Known rows, with every step that occurs
T-K:  138   37  -69    5  -41 -106 -130  -48   56 -116  -19  120   16 -194  244   73 -123 -188   12  -65  -27  -19 -107 -210 -117   20   84 -184  -44
T-G-N-K-B:  194 -209  -77   -8  -16  143 -108  107    6  201   -3 -222  115   48  252 -103  146  -24  206  138   28  -32 -134  292  147  -33    9  -49   -2
A-B:   18   12    8   50 -147 -180  -58    3  -19  -83  -38   44   18 -156  207  -68  -29  -93 -215  -69  151  110 -153 -174 -192  -23   92    5  -90
N-G-T:  105  -66  -37    9  -96  358  -98   41  -15  -52   36   16  132  -92  162  -72 -121  118   72 -101 -217  -70 -171  329  134  -10    0   92   43
T-K-P:  138    4 -117  -19  100   12  -60  117   17 -105  -72   57   10 -160  280    1 -174 -149   14   72  -15  -51  -25 -243 -366   84   96 -139  -23
C-K-B-A:  177  -98  -78   44   94  -61    1   19 -109   47   45 -346  -18   18 -172  -72   80  322   33  -75  374  161  -32   50   15 -162  -27   55 -176
T-G-N:   42  -62   29   62  -68  172  -58   84   53   79  -28   13  189  -83  461    1   63 -191  144   33 -106   19 -236  115  -33   30   46 -109   -9
P-K-B:  126 -323  -44   87  -67  -75  -70   57  -67   57  -82 -293   -1  -19 -128  -93   -2  -48   53 -143  131 -114  207  -86 -200  -15  -23 -100  -56
N-H-C-K:  -30  181   55  -12  123  -88  154 -194   72  -17  -28   42 -255  172 -143   21 -108  -15   52   42   79   18  203  -21  267   -6  -99   79   24
H-C-K-B:  102 -137  -92    3  111   44   56 -137 -102   56   28 -236 -161  136 -463  -45  -67  202   96   11  155   10  150   20  163 -136 -122  -28 -101
C-K:  104   81  -68   56  109  -80   15  -45    6  -16   32  -88  -63   37  -50   26   30  -49 -123  -35  122  -53  -82  -58  -81  -88  -12 -279 -163
A-B-K:  -65   43   18   99 -139 -176  -40   81   30  -24 -113  180   49 -152  -71   27  -40 -280 -160   -7  126   90    1 -191 -342   73  136  -40  -66
N-H:   21   99   37   20  -20 -153    4  -83   64  -52  -91  121 -118  -61  139  107  -73 -266  -45  -53   68   70   20 -149   55   80  -14  -23   -9
N-K-B:  236 -204 -141  -23   18  -64  -94  -19  -40   88  -11 -187  -63   24 -140  -25   34    6  -86   -1  211  -56  -39  -54  102 -109  -16 -171 -134
H-C-K-T-G:  -28   12   40  -15  -66  247   52   -6 -124   42  216 -144   64   99 -352   34  125  288 -154   40  -39  -87 -168 -168  -45    2  -92  -71  -25
N-H-C-K-T-G: -135  178  105  -40  -69  132  103  -63  -49   27  160  -46  -53  149 -316   62  115  191  -68   87  -51   10   -2  -74  122   94 -130  150   92
N-H-C-K-B:   41   -4  -16  -27  113  -67  121 -190   -5   44  -44 -157 -286  197 -418  -24 -119  135  181   34  124   89  315  146  327  -14 -142  151  -20
P-K-N-H: -219   64  109   20   -5 -332   35  -44   82  -50  -96  176 -131   41  142   13   95 -242  -24 -141  -83 -103  260 -120 -194   77   -9  -77   54
H-C-K:   27   44  -32   19  111  -20   90 -142    0  -10   50  -40 -127  112 -244  -41  -71   37  -58    6   96  -58   22  -64  126 -118  -56 -149  -64
P-K:   25 -118   29  109  -43 -113  -50   38   33    6  -46  -61   31  -51  164  -72  -21 -200  -78 -131   74 -188   48 -252 -274   -5   33 -168  -13
H-C-K-N-G-T: -141   52  -35  -82   88  304   82  -91  -71  -48  111  107  -37  167 -219  -82  -31  390  126    3 -332 -138    8  475  276  -97  -85   99   56
H-C:   12 -100   -9   -5  -45   36   20 -133    6  -32  -20   86  -47  -35 -134   47 -138 -104  -89  -89   69  -25  -90 -198  144  -58  -22 -107  -32
P-K-N: -140  -98   17   49  -30 -236  -20   10    9  -29  -45   90    7  -18   97  -10  112 -191 -105 -163  -63 -184   87 -164 -348  -22   23 -292  -44
A-B-K-N-H-C: -388  178  117  -33  -86 -313  120  -82   88  -58 -150  457 -167   37 -219  100  -26 -233  -44   58  -48  166  279  -22  -77  129   39  236  101
A-B-K-P:  -67   24  -28   73    9  -67   25  237  -32  -22 -150  101   60 -146  -29  -47 -106 -278 -125  125  149   63   67 -264 -585  126  154  -46  -64
C-K-N-G:  -74   99  -86  -16  185   26  -34  -90   -3  -56   76   95  -44   46  -38  118   96   43  -57   35 -267   21 -135  145  -64 -114  -32 -287  -38
G-T-K-B-A:  200 -124  -81  -14 -124  128 -113  117 -115  -70    0 -158  130 -149  141 -176 -110  459  266 -149  172   68   -8  292  131  -25   48  434  -38
T-K-B:  208 -125 -142  -11  -40  -68 -155  -51  -24  -47  -45  -85  -25 -167   29   55 -110  -31  145  -23   21   61   18  -21  -69   17   24 -115  -81
C-H:   23 -124  -13  -23  -82 -103  -51  -69  -45 -124  -33  101 -110 -116  -14  112 -138 -245 -128  -83  -22  -46 -118 -200  201   -2  -25 -262  -36
K-T-G-N-H-C: -130  110  165  -54 -131  221   63   -8   41   44   72   77  113    7   32   82   41   42  100   89 -268   76  -45   58  269  120  -42  317  203
P-K-N-H-C: -270   15  129  -17  -13 -260  121 -131   60  -40  -87  223 -172  121  -24  -17   16 -157   34  -88 -113 -125  318 -128   21   37  -65   97  147

Rows
 -39  263  115    3   19  109   39   90   38   42  116  -95  100   78   89   56  202  117   41  136 -175   57  -45  221   53  103  -36  140   78 => C-K-T-G-N-H
-194  242   11  -29  149 -316   90 -106   60  -65  -24  157 -223  122  -15  118  113  -60  -73  -12  -14   45  110   39  -39   -8  -57 -124  -95 => C-K-N-H
  -6  165   73   18   56  -74   11  -20  157  -23 -118  134  -40  -53  344   56  -76 -266  137   30  -95  119   72  159  217   53   42   84   54 => G-N-H
 234 -177  -97  -19   29 -104  -65   49  -87   84   42 -248   25   11  -46  -94   67  229  -90  -61  417   91 -144   -5  187 -172   27  108  -89 => N-K-B-A
-262  111   64  -87    6 -202  103 -202   43  -75  -65  321 -202   57 -137  120  -35 -152  -30  -77  -94   35   98  -40  198   17  -65   36   23 => K-N-H-C
 199 -206  -64   37  -43  -57  -66   31 -123   27  -18 -217   77 -114  -67   -3    0  154   29 -155  337  191 -115  -86   31 -117    4  113 -128 => K-B-A
  96  -39   -5   13  -12  117  -77   85   93  127   41   -8  153   38  484 -106  115 -180   31  148  -16  -90 -240  162  101  -23   68 -124   21 => T-G-N-K
  -9 -135   84   79 -239   99  -89  155  -95   48  132 -172  252  -61   42  -23  203   32 -196 -128  -42 -198 -106 -310 -415   84    6  -99   34 => P-K-T-G
  -3  -65  -79   64  121   84   14  192  -21   30 -148   82   42  -94 -128   85 -129 -390  -61   87   77  -58   40 -263 -505  118   77 -276  -74 => B-K-P
-346  238   85   13  -84 -408   34   12   90  -81 -163  412 -100  -62  -18  117   51 -365  -88   12   -5  188  180  -60 -274  167   87   49   21 => A-B-K-N-H
 205 -147 -145  -34  -88  347 -194   12  -36  -70   13 -115   97 -153  135  -83 -194  305  327  -10 -269    3    5  450  160   41    3  236   91 => N-G-T-K-B
-145   22   69   78 -317   52  -81  202  -76   12   70   70  255 -156 -187   82  152  -55 -249   40   17   85 -172 -295 -512  176   99  -12    0 => A-B-K-T-G
 -48  154    3  -49  255   30  212  -23    8    2  -54   -9 -254  181 -140  -80 -179    6   23  146  101  -14  236  -71   14   57  -76  147   34 => N-H-C-K-P
-126   57  -52  -70  170   97   45 -196   -3  -37   99  141  -95  128 -211   74    8  147  -15   62 -281   -4  -43  160  171 -133  -78 -125   40 => H-C-K-N-G
 119  -77  -52  -11  128  234  -16  248   11  143    0  -81  151   52  533 -167   75 -169   43  252  -23 -134 -187  159 -122   34   83  -84   38 => T-G-N-K-P
 212 -118 -114  -36   94   22  -84   26   60  109  -37 -179   14   32   99  -68   29   24   97  111   46   -9  -16  261  234 -135   50  -57  -39 => G-N-K-B
 -28  123   61  -21    0  317   75   52  -41   81  192 -128  163  109 -157   -8  136  268   31  136 -197  -68 -129  150  132  -29  -44   61   72 => H-C-K-T-G-N
 123 -121  -42    0  109   25   77  -69 -128   68   64 -284  -65  120 -375 -105  -23  422   93  -47  355  135   49   67  263 -191  -76  217  -87 => H-C-K-B-A
   7  -11   56   53 -112  -24  -54   87  -58  -41   87 -120  143  -82 -147   37   73   83 -296 -163  -37 -187   10 -390 -350    2   32 -127    6 => P-K-T
 164   58  -87  -44  235  106   11  207   57   65  -46  -22   47   32  358 -117  -39 -128  -36  225   15 -106 -103   90  -36  -44  116 -114   -7 => G-N-K-P
-217  161   26 -120   12 -264   35 -204  139 -147  -68  416 -184  -16   88  136 -103 -122  128   13 -217   39  174  -20  180   69  -18   98  117 => T-K-N-H-C
  64    7  -72  -14  236  127  156   15  -64    3    3 -103 -123  128 -218 -117 -133   71  -93  109  122  -99   84 -161 -101  -57  -53  -82  -59 => H-C-K-P
-200  164   40 -140  -79  -62   63 -124   44 -159  -53  379 -131   28  122  -33 -139  121  213  -44 -250  -76  205  203  296  115  -22  344  137 => G-T-K-N-H-C
 -66  132  139   -9 -130  147  -27   98   24   25   53   29  175  -71  194  117  126  -21   29   57 -215   89 -146   74   42  146    5  120  113 => K-T-G-N-H
  18  -93   28   24 -219  169  -98   70 -135    8  146  -67  219 -117  -42  120  165   16 -191  -81  -47  -32 -330 -228 -241   84   -7 -186  -67 => K-T-G
 150 -271    8  104  -56  -94  -53   97 -109   70  -30 -323   88  -43  -11 -143   45  192   57 -206  313   38  101 -115 -115  -83   11  149  -33 => P-K-B-A
-115   42  205   63 -146   82  -12  174   86   63   22  -85  199   -7  278  -21  153   -8   65   10 -222  -70   91    6 -127  195   12  231  245 => P-K-T-G-N-H
 133   41  -42  -12  107  -18  -49   43  115   68    3   36   34    7  291  -39   39 -138  -76  107    1  -57 -122  139  207  -95   97 -139   -1 => G-N-K
 215 -111  -94    2  -32  -65 -124   24  -31  -54   -9 -155   72 -194  147   -6  -65  208  119  -88  229  197  -45  -47   11  -54   62  150  -25 => T-K-B-A
 -86  -19  -64  -35   22   67  -99  -76    8  -69   14  217   37  -93   95  155   24 -117  -63  -40 -300   59 -205   62  -55  -56    1 -292  -21 => K-N-G
 -55  239   86  -20  194  -16  163 -131  164   14  -35   50 -169  176  -24  -46  -93  -10  209  132  -77   46  227  258  405  -31  -43  207  132 => G-N-H-C-K
  48    9   43  -22  125  -78  152 -107  -51   41    0 -222 -196  157 -320  -54  -40  354  155   -8  324  219  215  134  403  -99 -113  450   10 => N-H-C-K-B-A
 -33  -77  131   75 -155  181  -66  223   -9   77   91 -151  333  -62  219  -32  208   81  -10  -33 -230 -145  -48  -40 -302   85   46   -5  135 => P-K-T-G-N
-351  135   84  -38   23 -186  109 -108  107   -9 -141  440 -174   66 -346  206  -47 -367   49    7 -111   50  285  -90   35  106  -27  -52   71 => B-K-N-H-C
  24   21   -5   30  -87  150  -18   82 -122   24  202 -189  158   10 -174   64  225  155 -219   -5   17  -67 -249 -195 -273    7  -44 -247 -128 => C-K-T-G
 239 -100  -56  -13   98   -7  -59  119   -3  116    1 -229  109    8  128 -111   82  233   89   26  253  127  -81  309  323 -193   78  223  -31 => G-N-K-B-A
-101  -33  -46  -48  -69  257  -81    4  -54  -83   52  182  102  -56  104    4   -1  148   29 -109 -341  -94 -191  396   72  -38   -8   -1   22 => K-N-G-T
 -31   59   68  -18  -28  -71   79 -188   58  -29  -94  163 -169   23  -95   62 -162 -190   -1  -43   39   36   95 -122  279   45  -59  114   61 => N-H-C
